What can hang from each mark
j_225: j_70
j_75: j_70
j_70: j_225 j_279 j_657 j_944
j_944: j_858
j_572: j_70 j_516
j_73: j_108 j_279
j_279: j_70

Every row comes from one small tree of marks. The marks that hang from a mark follow it in brackets, in the order of their numbers. Every link used is in the known rows. Which tree was each row made from?
Known rows
j_70[j_225 j_944[j_858]]: [ -5   7 -10   1 -21  -7 -14   4  26   7   4  22   2 -33 -17  -6  -9   1
  -3 -10  -8]
j_73[j_108 j_279[j_70[j_225 j_944]]]: [ -3  23  21 -49  16 -35   0   0   4   9  -4  32 -22  30  -7   0  15 -10
  16   0  51]
j_572[j_70]: [  0  -1 -29 -39 -37 -17 -16  58  19 -54 -23 -18  -4 -39   7   2  12 -35
  17   7 -10]
j_73[j_108 j_279[j_70[j_225]]]: [ -5  15  20 -62  10 -45  -7  11   6  -8  -8  34 -23  25   7   5  15  -8
  23   7  52]
j_225[j_70[j_657]]: [-19 -15   0 -48 -26 -12 -19  47 -13 -33  -2 -13  -2 -52   3  -3 -12 -29
  -2  25  -3]
j_225[j_70[j_279 j_657 j_944]]: [-26  -7   5 -26   2   6  -1  25 -35   6  10  -2  11 -54 -27 -14 -15 -22
  -3  12  -9]
j_73[j_279[j_70]]: [ -1   7   3 -50  -2 -30  -9  25  20 -40 -26   9 -19   2  11  21   0 -18
  29  15  22]
j_944[j_858]: [  5 -24 -22 -29 -35 -20 -33  64  39 -50 -13  12  -6 -74  18  24 -14   3
  28  17  -4]
j_572[j_70[j_279 j_657 j_944[j_858]] j_516]: [ -4 -15 -14   4 -26   6 -12  41   3  17 -22 -53  25 -51 -15 -36  18 -50
  18  -2 -36]
j_572[j_70[j_225 j_279] j_516]: [-19 -21 -12 -26 -28 -22  -3  28 -10 -14 -37 -22  17 -28   0 -30  28 -52
  19  -9 -22]
j_70[j_225]: [-18   7  -8 -34 -33 -34 -10  18  15 -31   0  27  -4 -20  14  -1  -8  -9
  -1   1  -2]
j_572[j_70[j_279] j_516]: [-11 -26 -18 -29 -31 -15  -5  53 -12 -28 -43 -34  13 -44   7 -18  27 -55
  28   0 -22]
j_225[j_70[j_279 j_657 j_944[j_858]]]: [-20 -19   2 -21   2   8 -10  31 -23   7   8   0  14 -68 -31  -9 -17 -16
   5  15 -10]
j_75[j_70[j_225 j_279 j_657 j_944[j_858]]]: [-24  17   6  -8 -11   9  -9   0  24  33  29  -6  37 -22 -36 -27  -8   0
  -1  -1   4]
j_279[j_70[j_225 j_657 j_944[j_858]]]: [ 17  20  -7  -5 -14  -8 -13  32  18 -14  -6  -7   4  -4 -17 -14 -14  -1
  -2  10  -3]
j_225[j_70[j_657 j_944[j_858]]]: [-10 -15  -2 -23 -17   6 -22  38  -5  -4   3 -15   1 -63 -19  -7 -14 -22
  -4  17  -7]
j_75[j_70[j_225 j_279 j_944]]: [-27  19   4 -23 -10   3   4  -1   4  14  15   9  25 -12 -31 -15   1  -6
   0  -9  17]
j_279[j_70]: [ 17   5 -16 -44 -22 -24  -8  66   3 -74 -32  -3 -13 -15  12  16  -8 -11
  17  20  12]
j_73[j_108 j_279[j_70[j_225 j_657 j_944]]]: [ -4  30  25 -41  15 -33  -2  -2   8  23   8  21 -15  33  -5 -10  10 -11
  11   6  44]
j_73[j_108 j_279[j_70]]: [  0  11  16 -65   8 -42  -7  27   8 -18 -13  25 -27  14  13  14  12 -11
  29  12  54]

Write each row's tree
[-36  15   4 -16  -9 -25   2   7   0  14  30  25  26 -21  -1 -25 -20   1
   4   8 -21] : j_70[j_225 j_279 j_657]
[-30  32   6  12   4  -1  12 -18  -8  50  40  20  30 -14 -29 -35 -19   0
 -11  -7 -26] : j_70[j_225 j_279 j_657 j_944]
[-10   9  -6  13   1  10  -2  23   9  30  28   4  26 -59 -24 -13 -25   6
  12   6 -27] : j_70[j_279 j_657 j_944[j_858]]
[-30 -20   3 -45  -5  -8  -7  41 -31 -21   3   2  10 -58  -9  -7 -15 -21
   8  23  -5] : j_225[j_70[j_279 j_657]]
[-17  -4   3 -29 -17   3 -13  32 -18  -5   5 -17   1 -47 -15 -10 -11 -30
 -12  15  -6] : j_225[j_70[j_657 j_944]]
[-22  16   2  20   4   1  -3  -8  11  52  37  23  32 -35 -32 -31 -22  10
   0  -4 -28] : j_70[j_225 j_279 j_657 j_944[j_858]]
[-21  24   4 -20 -14  13   0  19  12  17  26 -19  31 -24 -25 -17  -7 -11
   0   6   6] : j_75[j_70[j_279 j_657 j_944]]
[-18 -29  -5 -30   5   4  -4  32 -31 -12  -9  16   4 -72 -29   4  -9 -13
  13   8   0] : j_225[j_70[j_279 j_944[j_858]]]
[ 19   9 -13 -15 -11 -12 -10  34  11 -32 -24   9  -5  -9 -15   0  -7  -1
   5   5   8] : j_279[j_70[j_225 j_944[j_858]]]
[-12  29   2 -21 -35  10 -13  26  29   5  21 -36  19 -19 -15 -14  -5 -19
  -9   7   9] : j_75[j_70[j_657 j_944]]
[-27  18  -3   0   7  -7  19 -14 -17  24  15  41  15 -20 -28 -15 -10   0
  -1 -17 -10] : j_70[j_225 j_279 j_944]
[ -9  15 -19 -25 -38 -19 -18  35  29 -21  -1 -21  11 -17   0 -24   6 -32
   2   7 -22] : j_572[j_70[j_225 j_657]]
[ 27   6 -19 -19 -14  -6 -11  57  11 -48 -28  -3  -8 -25  -8  13 -10  -4
  14  12   9] : j_279[j_70[j_944[j_858]]]
[ 13  21 -11 -20 -13 -15   0  27   0 -32 -19   7  -8   6 -13  -4  -5  -8
  -2   2   9] : j_279[j_70[j_225 j_944]]
[ -8  21  -2  15 -24  -3 -22   2  37  34  28   0  15 -27 -18 -27 -17   0
 -15  -1 -23] : j_70[j_225 j_657 j_944[j_858]]
[-19  26  -1   4   0   7  12  14  -9  29  32   1  24 -39 -19 -18 -21  -4
   1   3 -24] : j_70[j_279 j_657 j_944]
